Each row comes from the steps of one path. Every step used is in the known rows, and no mark comes twice. Write the path behind each row, first mark first.
Known rows
Q/Z: 55; -30; -16; -10; -49; -8; 2; 24; -31; 1; 29; 7; -2; -17; 14; 25; 21; 3; 9
Q/Z/E/P: 20; -36; -19; -8; -30; -18; 3; 47; -40; 4; 67; 0; -38; 6; -17; 12; 5; 8; 12
P/J/R/Q/Z/E: 20; -40; 3; -4; -23; 23; 18; 42; -15; 8; 42; 21; -2; -24; 29; 23; 27; 12; -8
J/R/E/P: 41; -14; -33; -2; -6; 46; 32; 12; -25; -3; 24; -24; -6; -16; 6; 43; 19; -5; 23
P/J/R: 52; -17; -30; 0; -31; 31; 41; 3; 2; 2; 12; -13; 25; -35; 51; 40; 24; -13; -16
P/J/R/Q: 45; -32; -29; -8; -17; 57; 44; 12; -14; -11; 11; 1; 37; -46; 46; 42; 31; 1; -22
E/P/J/R/Q: 25; -35; -32; -18; -8; 57; 47; 8; -18; -22; 30; -8; 17; -49; 26; 36; 7; -9; -20
R/Q: 55; -38; -42; -8; -24; 40; 30; 31; -50; -20; 15; 3; 32; -25; 16; 45; 38; 20; -12
J/R: 73; -16; -48; 5; -30; 19; 38; 11; -4; -2; 1; -5; 19; -16; 46; 36; 38; -21; 7
G/E/P/J/R: 33; -8; -29; 3; -5; 46; 20; 0; -1; -26; 29; -29; 10; -35; 30; 10; -5; -4; -12
Q/Z/E: 41; -32; -12; 5; -42; -17; -1; 49; -35; 15; 48; 9; -18; 8; 4; 19; 26; 17; 9
R/Q/P/J: 9; -44; -16; -10; -36; 44; 22; 10; -47; -33; 46; 0; 20; -54; 42; 57; 20; 21; -44
G/E/P/J/R/Q: 24; -24; -29; -5; 8; 71; 23; 10; -19; -39; 28; -16; 22; -46; 26; 15; 3; 11; -18
R/E/P/J: 9; -25; -13; -10; -13; 52; 24; 14; -46; -1; 51; -33; 6; -31; -14; 52; -4; 27; -13
E/P/J/R/Q/Z: 15; -40; -6; -29; -20; 38; 21; 12; -16; -15; 43; 7; -8; -54; 17; 20; -2; -11; -4
J/P: 45; -17; -42; 3; -33; 11; 16; -9; -29; -1; 11; 0; 22; -13; 47; 60; 37; 3; -18
R/Q/Z/J: 26; -41; -29; -21; -53; 15; -3; 25; -59; -16; 30; 23; 7; -22; -6; 34; 25; 38; -8
J/R/Q/P: 41; -33; -36; -1; -30; 40; 32; 9; -23; -35; 19; 10; 8; -40; 60; 48; 42; -11; -10
Z/E: 48; -29; -40; 15; -27; 1; 24; 44; -37; 9; 35; -7; 7; 13; 13; 36; 37; 20; -7
P/J: 42; -25; -26; -4; -36; 25; 28; 11; -26; -2; 28; -16; 29; -31; 26; 45; 15; 13; -29
G/J: 71; -19; -47; -6; -28; 18; 18; 11; -35; -5; 20; -17; 50; -30; 12; 48; 17; 11; -34

Which path is each row?
23; -11; -44; -4; -21; 43; 25; 5; -37; -6; 27; -20; -6; -12; -9; 48; 16; 16; 10 => Z/J/R/E/P
66; -29; -46; -5; -19; 44; 41; 21; -21; -17; -2; 7; 29; -28; 42; 39; 46; -6; 0 => J/R/Q
36; -38; -2; -18; -30; 36; 18; 14; -11; -5; 23; 19; 12; -50; 39; 26; 20; -3; -7 => P/J/R/Q/Z
46; -27; -57; -7; -33; 40; 35; 12; -33; -21; 1; 12; 27; -23; 28; 43; 44; 14; -11 => Z/J/R/Q
34; -28; -29; -13; -65; -10; -5; 16; -42; -2; 31; 9; -3; -12; -4; 30; 18; 26; -1 => Q/Z/J
13; -17; -17; -15; -34; 23; 1; 10; -34; 0; 39; -5; -32; -14; -16; 31; 7; 13; 26 => Q/Z/J/R/E/P
27; -20; -20; 3; -44; 26; 31; -8; -1; -15; 32; -11; 4; -45; 70; 48; 20; -17; -27 => Q/P/J/R
9; -28; -3; -8; -25; -1; 16; 30; -4; 12; 63; -3; -33; -16; 13; 12; -3; -10; 1 => Q/Z/E/P/J/R
-9; -53; 2; -18; -19; 19; 8; 47; -50; -5; 76; 6; -19; -24; -16; 20; -3; 27; -17 => R/Q/Z/E/P/J
41; -8; -41; 5; -31; 41; 23; 9; -32; 6; 7; -12; 15; -7; 12; 54; 39; 25; 8 => Z/J/R/E
40; -11; -13; 6; -15; 55; 32; 8; -11; 15; 17; -20; 22; -29; 33; 54; 26; 11; -4 => P/J/R/E
30; -42; -33; -5; -36; 34; 20; 19; -53; -38; 35; 5; 11; -38; 36; 55; 35; 14; -23 => R/Q/P
23; -43; -19; -10; -11; 14; 17; 46; -26; -8; 47; 16; -30; -9; 3; 11; 19; -4; 18 => J/R/Q/Z/E/P
45; -18; -32; -8; -59; -5; 7; 7; -15; 1; 15; 13; -8; -17; 22; 25; 26; -1; 10 => Q/Z/J/R
56; -36; -19; -15; -30; 25; 17; 24; -18; -10; 12; 25; 4; -33; 33; 23; 37; -8; 16 => J/R/Q/Z
7; -33; -26; -18; -47; 12; -13; -4; -55; -14; 25; 35; 7; -23; 21; 52; 31; 38; -20 => R/Q/Z/J/P
8; -37; -28; -4; 2; 46; 47; 34; -21; -10; 48; -5; 2; -23; 15; 31; 14; 6; -20 => Z/E/P/J/R/Q
42; -38; -15; 1; -21; 12; 15; 50; -23; 4; 29; 28; -10; -4; 26; 17; 42; 4; 15 => J/R/Q/Z/E
